Each row was made from one small tree. The marks that hang from a mark follow it in brackets, in the order of their numbers. Every link used is in the known rows. Write each row's tree.
(in the rows, 128 means zero)
Known rows:
j_230{j_424 j_538{j_339} j_552{j_122}}: [110 145 136 140 137 122 185 173 126 159 119 161 141  96 106 210 108 111
 107  41 122 119 164]
j_424{j_912{j_11{j_72} j_249}}: [131 135 148 155 121 163 134 187 162 171 172 172 142 103 131 127  99 155
 178  87 139 124 144]
j_230{j_424 j_538{j_339} j_552}: [111 142 132 139 153 126 192 189 136 162 104 164 161  98  88 210  96 129
 118  63 144 102 139]
j_424{j_912{j_11{j_72{j_249 j_552{j_122}}}}}: [131 171 173 167 108 153 106 148 114 175 176 164  80 118 151 138  97 163
 170  54 139 123 179]
j_912{j_11 j_249 j_424}: [148 121 157 112 130 163 177 190 198 106 136 164 141 109 143 114 109 141
 182 150 124 132 150]
j_11{j_72{j_249 j_552{j_122{j_144}}}}: [137 161 182 156 131 144 103 114  93 201 142 146  46 163 174 156 142 138
 138  64 138 105 123]
j_424{j_912{j_11{j_72{j_249 j_552}}}}: [134 171 171 163 124 160 114 163 123 182 160 165 102 119 135 137  87 179
 179  79 161 107 149]
j_538{j_230{j_424{j_912{j_249}}} j_339}: [134 147 135 141 160 137 153 179 125 136 160 147 115  94 109 157  99 161
 125  71 160 122 171]
j_122{j_144}: [134 114 137 146 132 116 133 142 115 170 117 137 109 152 144 162 144 148
 114 138 127 111  91]
j_538{j_230{j_424{j_912{j_11}} j_552} j_339}: [122 147 145 157 164 109 157 214 149 132 131 148 156 100  94 179  73 173
 141  69 142 106 183]
j_72{j_249 j_552}: [136 176 153 128 126 150 134 136 104 159 125 140  84 139 137 157 118 164
 131 118 144 118 125]
j_230{j_424{j_912{j_249}} j_538}: [138 131  98 144 111 150 211 183 138 178 157 167 153  68 121 146 103 135
 150  85 152 122 155]
j_538{j_230{j_424{j_912{j_11 j_249}}} j_339}: [124 140 150 150 159 137 163 200 155 117 170 156 134  91 106 147  79 167
 150  73 154 120 186]
j_72{j_552{j_122{j_144}}}: [136 157 141 139 139 115 120 128 105 162 124 131  79 158 171 167 150 145
 109 103  99 115 114]
j_912{j_11{j_72{j_249 j_552{j_122}}} j_424}: [142 152 194 129 133 161 125 151 144 137 143 166  75 128 155 121 108 137
 192  79 140 121 172]
j_912{j_11{j_72{j_552{j_122}}} j_249 j_424}: [145 151 179 112 152 171 138 177 184 128 149 169 107 118 162 121 114 125
 200  77 119 124 163]
j_230{j_424 j_552{j_122{j_144}}}: [132 134 123 141 144 107 184 147 113 185 100 139 124 135 156 171 144 117
 121  86 109 113 126]
j_122{j_552}: [129 142 139 125 141 133 143 136 126 171 108 141 130 159 126 162 135 160
 127 123 110 114 101]
j_552{j_122{j_144}}: [132 116 136 144 122 109 126 129 109 164 130 135  90 149 161 158 154 129
 105 116 101 128 121]
j_424{j_912{j_11 j_249}}: [141 138 133 149 108 155 160 185 167 139 166 162 148 101 139 128  96 170
 160 124 123 134 151]
j_11{j_72}: [121 119 145 128 141 136 103 155 116 179 123 145 116 133 108 159 128 130
 143 103 139 121 108]

Write each row's tree:
[140 111 176 118 144 174 150 193 194 135 144 175 138 114 133 113 108 132
 204 113 142 122 143]
j_912{j_11{j_72} j_249 j_424}
[132 176 155 150 128 166 119 169 152 164 182 167 111 110 160 136 105 154
 177  55 117 127 165]
j_424{j_912{j_11{j_72{j_552{j_122}}} j_249}}
[127 153 132 146 153 100 142 174 115 148 136 140 112 102 113 187 102 144
 108  45 121 123 196]
j_538{j_230{j_424{j_912} j_552{j_122}} j_339}
[135 122 107 131 146 100 150 175 101 156 131 127 126  97 106 145 106 149
 134 104 146 119 159]
j_538{j_230{j_424{j_912}}}
[131 141 108 134 136  93 159 175 114 164 130 129 127 104 124 160 104 133
 128  62 114 124 185]
j_538{j_230{j_424{j_912} j_552{j_122}}}
[114 146 146 121 169 103 143 175 120 135 115 131 113 123 104 199 108 125
 102  48 122 122 176]
j_538{j_230{j_424 j_552{j_122}} j_339}
[123 122 143 159 127 135 111 183 132 172 152 160 142 110 115 144 100 160
 169  98 138 121 139]
j_424{j_912{j_11{j_72}}}
[122 153 118 163 125 118 187 175 122 167 142 169 140  72 115 198  97 136
 112  33 127 123 186]
j_230{j_424{j_912} j_538{j_339} j_552{j_122}}
[136 171 157 150 141 168 124 187 157 166 165 172 131 111 141 138  94 172
 185  76 137 109 139]
j_424{j_912{j_11{j_72{j_552}} j_249}}
[126 133 131 146 164 109 133 174  97 142 141 139 111  97  91 171 102 162
 114  83 160 119 168]
j_538{j_230{j_424{j_912}} j_339}
[122 150 117 163 136 125 193 193 128 176 128 171 159  75  95 200  89 150
 122  55 152 104 159]
j_230{j_424{j_912} j_538{j_339} j_552}
[128 143 121 157 129 157 198 182 139 161 164 178 140  63 111 170  99 145
 130  63 160 119 164]
j_230{j_424{j_912{j_249}} j_538{j_339}}
[140 149 196 129 146 166 132 171 150 142 131 168  98 130 140 125  98 153
 204 104 162 105 147]
j_912{j_11{j_72{j_249 j_552}} j_424}
[125 133 156 144 176  92 147 162 119 155 117 130  99 146 128 198 125 131
  97  49 120 102 155]
j_538{j_230{j_424 j_552{j_122{j_144}}} j_339}
[120 125 164 135 136 167 131 183 170 157 146 163 141 129 124 137 104 132
 177  96 132 123 124]
j_912{j_11{j_72} j_249}
[112 147 148 142 119 125 144 169 141 148 130 160 129 111 112 210 106 126
  96  54 108 124 163]
j_230{j_538{j_339} j_552{j_122}}
[128 131 165 176 107 158 119 165 125 187 167 172 111 107 122 127  90 163
 176  91 163 119 153]
j_424{j_912{j_11{j_72{j_249}}}}
[126 144 112 151 134 122 196 200 142 166 119 156 180  94 119 153  91 156
 163 101 130 116 152]
j_230{j_424{j_912{j_11}} j_552}
